In the rows, zero is written as 128.
Known rows, with every step that occurs
M K N: [152 146 110 159  89 108 135 134  80 142 139 129 148 135 165 113  96 152
 111  85 137 106 139 141  79 122 105 131 131 141 124 135 146]
X P F J H: [116 105 110 118  87 110 126 131 139 174  86 134 109  64 112 213 103 129
 105 145 133 144 107 113 150 163 121 109  95 173 145  99 144]
J F P M: [110 148 128  94  93 142 142 149 206 141  84 135 103 104 140 112  96 145
 143 103 127 114 131 134 100 156  75 143 151 162 110 164 172]
F P M K: [113 143 114 121 108 130 152 152 154 153 112 143 153 128 120 131  93 164
 124  88 140 103 139 178  69 133  82 173 155 141 119 155 156]
F P E R: [102 198 153 135  94 102 117 146 159 150 109 142 137 131 140 154  97 110
 141 142 157 112 128 138  89 141 110 162 147 119  91 109 224]
F J H: [139 116 131 108 105 121 103 127 143 144 114 111 110 102 113 196 123 125
 127 142 134 136 118 114 138 160 125 137 109 157 137 143 136]
E R: [141 179 154 139 133 100 105 138 116 139 133 116 164 138 138 154 111  99
 128 116 146 136 120 124 133 125 110 149 142 109 116 110 168]
L X P: [134 114 148 162 138 127 150 139 153 141  84 155 130 123 133 126 114 108
 127 142 140 145 129 135 129  95 111 119 111 162 112  71 143]
B S L X P F J H: [ 87 127 164 143  91  98 142 158 150 183  62 144  94  70 124 204 162 102
 130 110 142 111 132 140 140 171 115 114 101 193 158 107 174]
W Z: [123 126 120 117 117 110 165 137 158 125 122 122 129 163 135 132  88 137
 162 130 119  88 132 101 126 131 149 141 150 149 138 131 114]
P F J H: [121 121 120 103  91 110 113 127 134 170 100 119 103  82 109 208 127 121
 102 141 134 131 115 117 146 173 133 114 102 167 142 132 152]
P E: [ 88 147 148 144 104 100 136 119 131 153  95 128 105 135 131 118 104 126
 126 141 131 120 160 155  86 134 141 119 142 127  93 117 175]
B S: [ 90 106 142 120 110 110 134 125 132 135 129 118 113 127 127 131 164 142
 162 108 118 101 145 136 107 153 122 143 143 153 178 154 128]
S B: [122 121 141 143 126 142 114 144 149 119 133 125 111 119 158  98 156 140
 117  95 117 111 109 145 120 138 141 143 152 146 137 106 124]
F P: [127 130 105 105 106 161 134 151 175 115 136 158 121 108 124 140 137 144
 144 145 140 107 103 117 119 138 110 151 117 142 136 139 148]
X L S: [164 115 157 140 137 156 157 157 142 120 112 127 161  81 122  89 141  79
 125 188 139 163 109  83 110 131  96 154 115 111 163 137 160]
D R: [108 134 122 116 152 134 109 138 105 139 124 124 113 134 118 105 112  98
 135 148 105 134 118 121 129 135 108 129 121 168 129  95 157]
M P X: [118 118 122 151  87 119 130 120 171 159 105 161 110  94 108 113 117 159
 112  77 126  82 156 142 131 144 100 119 156 110  86  99 174]
J H: [135 142 118 139 123 113 108 104 117 146 112 112 103 117 132 178 128 113
 135 143 144 135 148 123 128 134 137 138 116 124 156 135 125]
H J F: [109 106 142 134  92 135  99 123 155 159 136 160  97 122 130 133 143 147
 127 122 100 133 165 135 142 149  99 119 132 131 102 165 127]
H J F P: [110 111 115 111  72 164 107 147 199 143 140 186  94 102 127 147 151 159
 144 140 115 111 135 122 132 158  84 143 122 143 113 171 146]
B S L X P: [ 94 133 178 181 128 113 167 164 149 143  78 162 121 111 147 125 159 103
 153  99 139 111 146 154 123 119 103 127 123 161 141  89 154]
N Z W: [150 144 126 151 140 110 122  87 175 128  81 118  96 110  82 100 136 169
 123 142 131 152 121 149 185 149 136 143 130 105 159 109 187]
L S: [151 120 149 142 138 139 157 150 147 116 114 130 152 109 128 101 148  83
 123 158 125 105 120  86 107 142 116 135 123 137 132 140 131]
Z N: [117 127  88 136 148 110 139 116 145 131 106 134 114  92 162 118 115 173
 158 115 138 157 130 138 154 127 153 128 139 117 138 107 122]
R D: [146 119 126 122 155 150 135 137 127 141 139 119 159 135 156 129 129 124
 146 146 116 121  94 128 144 139 142 161 136 115 123 125 156]
F P E R D: [123 182 149 128 124 125 125 152 155 159 120 130 169 138 163 154  99 107
 158 158 144 107  93 137 109 151 125 191 152 109  90 109 244]
H J F P E: [ 72 131 136 130  54 135 117 136 196 165 105 181  74 115 131 133 125 155
 142 152 120 103 167 149  89 163 102 135 137 144  79 156 191]
B S L X: [100 159 198 162 135 113 149 162 143 138  98 142 111 136 143 117 198  88
 152  91 144  91 159 165 117 135 121 133 133 155 138 133 171]
B S L X P E R D: [ 91 186 211 187 137  87 152 169 137 182  76 133 165 139 182 141 129  75
 170 117 144 101 132 169 110 141 117 175 159 127 102  75 252]
P X L: [140 130 152 144 135 141 134 124 145 155 111 137 103  77 123 127 106 139
 114 138 142 162 146 117 127 121  98 155 132 101 133 105 200]
H J: [147 105 127 161 128 119 109 120 125 148 146 154 122 151 114 132 142 153
 138 136 109 146 153 141 140 126 133 129 128 106 127 136 102]
J F P M K N Z: [138 157 125 122  74  92 143 129 190 172  73 152  96 102 156  84  73 178
 115  83 138 105 146 153  94 166  52 139 139 161 128 150 202]
K M: [138 140 140 119 122 114 138 107 122 122 115 117 117 129 152 102 121 133
 151 116 151 108 135 132 112 112 134 130 111 193 144 162 122]
N Z: [133 126 141 124 141  96 128 109 167 150  95 142 102 119 113 108 126 144
 118 140 132 137 132 138 158 147 118 126 124 122 148 112 146]

Rows
[127 113 138 128 102 110 129 137 153 180  69 139 104  79 114 204 117 105
 100 154 144 144 115 124 147 148 122 109  90 193 128  90 166]
L X P F J H
[116 144 156 149 104 109 140 161 149 178  59 151 106  69 126 201 134  92
 104 125 151 129 117 137 156 152 116 104  91 176 120  87 175]
S L X P F J H
[111 123 133 150 122 115 158 141 136 172  72 163 121  96 129 139 119 105
  97 141 136 138 126 138 140 116 124  91 104 171 120  65 160]
L X P F
[ 94 130 117  85  73 173 120 153 201 126 127 166 101  85 136 144 139 140
 138 134 130  96 117 111 123 158  79 143 121 162 113 165 167]
J F P
[104 196 173 154 114  76 112 128 122 160 102 115 142 145 142 143  91  98
 126 129 150 130 149 148  95 133 125 144 153 111  86 101 209]
P E R
[124 132 126 116  93 135 128 142 203 155  96 153  98 120 129 114 107 165
 151 109 112 125 147 144 105 155  78 141 152 146 109 169 154]
H J F P M
[103 153 152 171 124 115 170 165 132 170  64 175 125  86 143 135 136  92
 100 114 145 124 129 151 147 120 119  88 106 156 112  61 170]
S L X P F
[ 79 152 163 150 115 110 147 160 123 130 119 135 119 115 143 127 185 122
 161  73 127  86 149 149 122 157 116 137 144 125 164 149 141]
B S L
[113 133 143 110  90 176 128 145 205 153 110 170  80  44 131 141 116 149
 120 142 144 137 135 104 123 144  60 165 126 129 120 133 232]
J F P X L
[108 160 169 188 138 104 177 168 130 171  64 151 164 131 138 115  92 122
 114  59 146 119 161 204  85 102  77 145 152 142  94  99 159]
S L X P M K
[105  90 113  91  47 125 128 159 161 164 111 153 144  77  84 130 129 150
  97 100 118 114  88 141 154 182 109  91 124 157 100 118 162]
M P F J
[146 134 156 161 151 101 168 136 161 153  45 125 129 136 137  98  73 117
 135 111 135 157 143 157 104  98 102 120 140 164 109  80 151]
L X P M
[115 141 134 141 126 105 148 134 118 164 106 117 160 144 121 120  87 151
 111  73 131 119 159 188  76 124  95 155 162 130 114 147 139]
P M K
[153 110 169 165  94 149 146 150 191 132  93 142 120  48 152  31 154 122
 123  97 145  94 117 121  93 142  93 164 149 162 148 114 182]
K M P X L S B
[107 121 122 157 121 104 165 138 123 167  88 135 166 124 124 126  60 159
 115  76 129 134 151 181  80 112  80 148 156 136 119 111 128]
X P M K
[135 124 161 125 101 183 157 167 218 139  97 166 110  33 131 112 135 102
 115 171 138 112 128  64 104 159  51 168 123 138 124 148 226]
J F P X L S
[151 138 124 143  75  85 130 121 187 186  85 171  92 117 147  88  84 196
 122  90 125 117 162 163 102 163  54 139 142 146 125 155 181]
H J F P M K N Z
[105  86 122 103  87 126 146 160 151 161  97 152 135  70 107 165  99 146
  94 130 114 137  85 115 153 160 108  94 105 182 113  91 146]
X P F J
[122 148 167 184 140 126 163 167 148 139  76 169 133 114 147 122 132  93
 131 112 145 131 133 149 138 100 108 116 113 143 105  69 153]
S L X P
[120 130 149 168 135 104 166 141 136 172  72 140 159 141 127 119  74 135
 112  85 141 132 159 192  76  98  82 149 148 158 102 101 150]
L X P M K
[136 165 173 182 155 101 177 161 156 151  39 137 134 128 150  95  90 102
 137  84 142 144 144 169 113 104 100 117 143 147 103  78 159]
S L X P M
[ 75 137 160 167 110 102 173 164 134 176  65 167 114  87 142 138 164 102
 124 100 135 105 142 156 133 138 115  99 117 173 149  81 171]
B S L X P F
[ 78 109 174 130  91 112 164 188 163 169  75 163 120  75 119 157 159 118
 118  97 126 104 107 143 143 169 103 100 111 204 127  97 178]
B S L X P F J
[107 149 182 177 140  88 182 159 159 155  39 130 122 126 148  96 118 112
 160  72 134 124 158 173  98 122  94 126 153 164 138  98 161]
B S L X P M
[153 173 115 146  76 108 136 109 201 149  57 129  88  92 121  79  87 202
 120  87 137 121 132 161 128 169  74 155 146 145 139 147 238]
J F P M K N Z W
[123 116 112  99  46  99 117 115 143 172  88 128 110  71 109 161 124 136
 124 109 152 108 115 138 138 173 125 107 100 197 143 149 150]
K M P F J H
[113  99 122  83  41 113 135 142 155 158 102 145 137  76 100 113 125 154
 113  92 135 100  93 143 144 171 113  93 113 204 113 142 156]
K M P F J
[100 116  97 124  61 117 131 134 131 170 107 159 139  87 102 109 135 138
 102 100 127 113 122 155 147 155 121  89 133 119 124 107 151]
M P F
[160 126 151 139 128 173 166 164 198 129 102 160 126  53 120 111 136 104
 120 181 147 120 118  68 100 141  75 173 119 121 143 128 211]
F P X L S
[ 99 114 104 140 107 113 156 135 121 166  90 157 128  79 128 147 104 133
 102 131 125 138 117 126 142 132 121  93 110 149 139  76 137]
X P F
